What can hang from each mark
T: K R W
K: G
M: K W
Z: R
R: T W Z
W: K Z

Every row comes from one small tree of marks. Brackets hold a mark, then the marks that hang from it, in alphabetical order. Every link used is in the known rows. Which tree was each row made from?
Known rows
[T [R W]]: [-0.94  2.51  3.91 -0.24  4.77 -3.76  1.73  2.91  1.60  3.41 -0.03 -1.79
 -0.23  1.56 -1.46 -6.20 -3.77  1.10 -1.87  0.15]
[R W]: [-1.60  2.53  3.94 -0.43  4.27 -3.92  0.38  3.78  3.84  1.45  1.15 -2.09
 -0.66  0.75 -0.52 -8.32 -3.17 -0.35 -2.57 -2.08]
[T R]: [ 1.35  3.62  3.98  0.15  2.16 -2.98  2.34  1.35  0.43  4.22 -1.01 -2.97
 -0.23 -0.40  0.62 -5.16 -2.89  1.78 -3.94 -0.06]
[K G]: [ 1.61  3.95  2.87 -0.52 -1.04 -1.23 -0.01  2.42  2.17  1.49  0.20 -1.43
 -0.36 -0.30  0.37 -5.00 -1.82 -0.42 -2.88 -3.54]
[M [K G] [W [Z R]]]: [ 4.50  0.05  2.88  0.40 -0.47 -0.51 -2.37 -2.95 -2.04 -1.53  1.06 -2.84
 -0.45 -0.69  1.55  2.40 -0.47 -2.73  4.12  0.59]
[T R [W [K G]]]: [ 1.25  2.19  3.35 -0.30 -0.11  1.12  1.22  2.68 -0.08  2.67 -0.91  2.32
 -1.58  5.85 -3.76 -0.32 -4.35 -1.46 -1.44 -0.62]
[Z [R T [W K]]]: [ 1.68  0.47  1.95  0.15  4.76 -4.13  0.44  4.81  0.98 -0.14  0.25 -0.05
 -3.47  6.04 -1.27 -0.31 -3.23 -2.19 -2.47  2.20]
[W [K G] Z]: [ 3.42  3.01  0.91 -1.35 -2.26  0.72 -1.15  1.23 -0.33  3.36  0.88 -0.37
 -1.14  1.12 -2.17  0.44 -0.20 -0.09 -1.99 -2.86]
[M [W K [Z R]]]: [ 3.22 -0.04  2.38  0.30  1.25 -2.01 -1.07 -2.14 -2.07  1.47  2.38 -2.65
 -1.72  1.09 -0.87  1.57 -1.70 -2.16 -2.22  1.93]
[T [R Z] [W [K G]]]: [ 1.99  4.49  0.56 -1.50  0.54  2.46 -0.22  3.09  0.52  2.42 -0.40  0.90
  0.06  5.78 -2.09  1.79 -3.84 -1.43 -1.00 -0.65]
[T K R]: [-0.36  1.51  3.97 -1.48  0.85 -2.59  2.08  3.18  0.86  3.95 -1.80 -2.57
  0.03  1.49 -0.22 -5.80 -1.24  1.81 -6.04 -0.98]
[M [W Z]]: [ 0.76  1.71  3.25 -1.37  2.72 -2.78  0.04 -2.41 -0.22  1.48  1.90 -4.71
  0.71 -2.50 -0.19 -4.15 -2.42 -1.40 -2.07 -1.28]
[M [K G] W]: [-0.68  0.14  3.54  2.26  0.20  0.74 -0.99 -1.78  0.57 -2.58 -1.84 -1.30
 -0.74 -0.56  0.85 -3.25 -4.43 -1.92  2.76 -3.40]
[W Z]: [ 3.14  3.98  3.31 -2.43  1.63 -3.04  0.38  0.49  0.99  3.80  1.71 -4.65
  0.20 -2.49  0.95 -4.29  0.09  0.48 -3.73 -1.51]
[M [W K Z]]: [ 0.38  0.54  2.36 -0.10  1.92 -0.80 -0.47 -2.30 -1.07  2.07  1.00 -2.35
 -0.91  0.09 -2.38 -1.63 -3.14 -1.21 -2.30 -1.56]
[Z [R [T [W [K G]]]]]: [ 4.17  1.66  2.72 -1.26  0.70 -1.16  0.34  4.26  0.24 -1.06  0.33  1.97
 -3.24  7.81 -1.28  3.25 -3.35 -4.94 -1.57  1.43]
[W K [Z R]]: [ 5.58  2.10  2.40 -0.79 -0.09 -2.39 -0.61  1.08 -0.73  3.60  2.23 -2.60
 -2.49  1.13  0.26  1.13  0.81 -0.51 -3.76  1.80]
[W [K G] [Z [R T]]]: [ 7.31  2.30 -0.05 -1.72 -0.70 -1.64 -0.57  2.21 -2.22  1.37  0.78 -0.48
 -1.96  4.05 -0.70  5.89  0.55 -1.95 -1.50  1.49]

Which tree is each row?
[ 1.19  4.33 -0.60 -2.71 -1.22  0.41 -0.45  4.24  0.98  2.78 -1.09 -2.10
  2.23  2.46  0.28 -1.38 -0.22  1.44 -3.66 -1.88] | [T [K G] [R Z]]
[ 0.32  1.63  2.28 -1.64  3.34 -1.83 -0.76  2.41  1.33  3.47  1.54 -0.90
 -1.23  2.03 -3.03 -2.75 -1.35 -0.13 -1.73 -1.43] | [R [W K Z]]
[ 5.89  2.33  2.97 -2.72 -1.42 -0.08 -1.52  2.21 -0.42  1.99  3.28  0.83
 -1.82  4.78 -1.79  3.49 -0.27 -3.70 -1.08  1.22] | [T [W [K G] [Z R]]]
[ 3.52  1.35  1.65 -2.61 -1.22 -2.91  0.31  5.25  0.86 -0.70 -0.40 -0.75
 -1.06  4.72  1.04 -0.03  0.64 -2.21 -4.43 -0.08] | [Z [R [T [K G]]]]
[-1.58  3.56 -0.16 -0.56  3.97 -0.60 -1.16  4.37  3.56  1.30  0.73 -1.56
 -0.82  2.99 -1.08 -3.68 -3.45  0.03 -2.24 -1.88] | [R [W K] Z]
[-0.86  3.22 -1.73 -4.75  3.00 -1.27 -1.17  7.15  3.39 -1.22 -0.52 -0.78
  1.63  5.57 -0.89 -2.11 -1.06 -1.81 -1.85 -3.13] | [R [T [K G]] W Z]
[ 3.53  1.30  3.22 -1.19  1.88 -3.95 -0.55 -2.21 -1.23  0.92  3.23 -4.96
  0.06 -1.25  1.05 -1.31 -1.43 -2.20 -2.04  2.12] | [M [W [Z R]]]
[ 0.84  1.24  1.44 -4.35  0.56 -1.62 -0.51  3.79 -0.07  4.14  0.47 -0.21
  2.12  3.51 -3.76 -1.74  0.62  0.48 -1.23 -1.24] | [T [K G] [R [W Z]]]
[ 6.60  3.26  2.31 -3.21  3.02 -5.45  0.73  1.97 -0.80  1.92  1.72 -4.66
 -0.71  0.48  2.22  1.30  0.94 -1.46 -3.09  2.67] | [W [Z [R T]]]
[ 3.68 -0.14  4.24  0.66  2.49 -2.38 -1.20 -3.35 -1.42 -0.82  0.73 -4.78
 -0.95 -1.68  2.68  0.19 -0.97 -1.98  2.23  1.94] | [M K [W [Z R]]]
[ 6.34  2.62  1.21 -0.81 -3.06 -0.44 -1.57  1.58 -1.19  2.91  2.15 -0.69
 -1.96  2.17 -0.84  3.27  1.14 -0.95 -2.08  0.52] | [W [K G] [Z R]]
[ 0.66  0.14  4.11  0.19  3.02 -1.45 -0.49 -3.46 -0.70 -0.26 -0.41 -4.66
 -0.16 -2.96  1.16 -2.59 -2.17 -1.10  2.08 -1.35] | [M K [W Z]]
[-0.14  1.42  0.30 -0.31  2.67 -1.00 -0.04  4.94  1.47 -0.32 -1.33  2.52
 -1.99  6.02 -3.57 -0.80 -4.03 -2.05 -0.57 -2.59] | [R T [W [K G]]]
[-0.31  4.11 -1.59 -0.70  1.09  1.39 -2.18  4.65  3.02  0.67  0.63  0.54
 -0.19  4.20 -2.11 -1.41 -3.04 -0.67 -0.47 -3.31] | [R [W [K G]] Z]
[ 3.71  2.69  2.65 -2.68 -0.24  0.87  0.28  1.38 -1.60  4.27  0.39  1.25
 -0.46  4.80 -3.81  2.48 -2.05 -1.52 -0.44  0.05] | [T R [W [K G] Z]]
[ 1.37  0.79  1.00  0.05 -1.03  1.03 -1.45 -1.99 -1.62  1.15  0.89 -0.55
 -0.41  1.00 -3.12  0.64 -2.63 -1.88 -0.56 -2.69] | [M [W [K G] Z]]
[ 1.75  1.06  1.75  1.15 -0.51 -1.18 -1.85  4.33  1.36  0.67  1.80  1.73
 -2.76  5.07 -2.24 -0.51 -2.35 -1.75 -0.99  0.21] | [Z [R [W [K G]]]]
[ 2.64  1.96  2.56 -7.05  1.14 -1.65  0.21  4.38  0.77  0.52  0.68 -0.39
  0.76  5.30 -2.07  0.12  0.36 -4.04 -2.22 -1.96] | [R [T [K G] [W Z]]]
[ 4.04  0.26  1.05  0.34 -1.85  0.05 -2.32 -1.66 -2.59  0.66  2.19 -0.62
 -1.26  2.25 -1.93  3.58 -1.48 -2.64 -0.34  0.76] | [M [W [K G] [Z R]]]
[ 1.50  1.72  4.92 -5.71  2.11 -2.25  1.50  2.54  0.24  4.58  0.61 -2.39
  1.23  3.16 -1.85 -2.81  0.17 -1.03 -3.90  0.67] | [T K R [W Z]]
[ 3.46  1.34  5.29 -5.85  0.92 -3.51 -0.27  3.43  1.69  2.15  3.34 -2.89
 -0.34  3.36  0.55 -1.75  1.86 -3.21 -4.53  1.96] | [T K [W [Z R]]]
[-2.59  0.34  2.77 -3.32  5.00 -4.66  1.02  6.28  3.50  0.01 -0.91 -1.18
 -0.47  4.62 -1.13 -6.17 -2.30 -1.40 -4.33 -1.76] | [R [T K] W]
[ 2.41  0.95  3.08 -2.39  1.84 -4.83  1.34  4.81  1.27  0.17 -0.23 -2.97
 -1.54  3.70  2.19 -2.18  0.15 -1.49 -6.28  1.22] | [Z [R [T K]]]
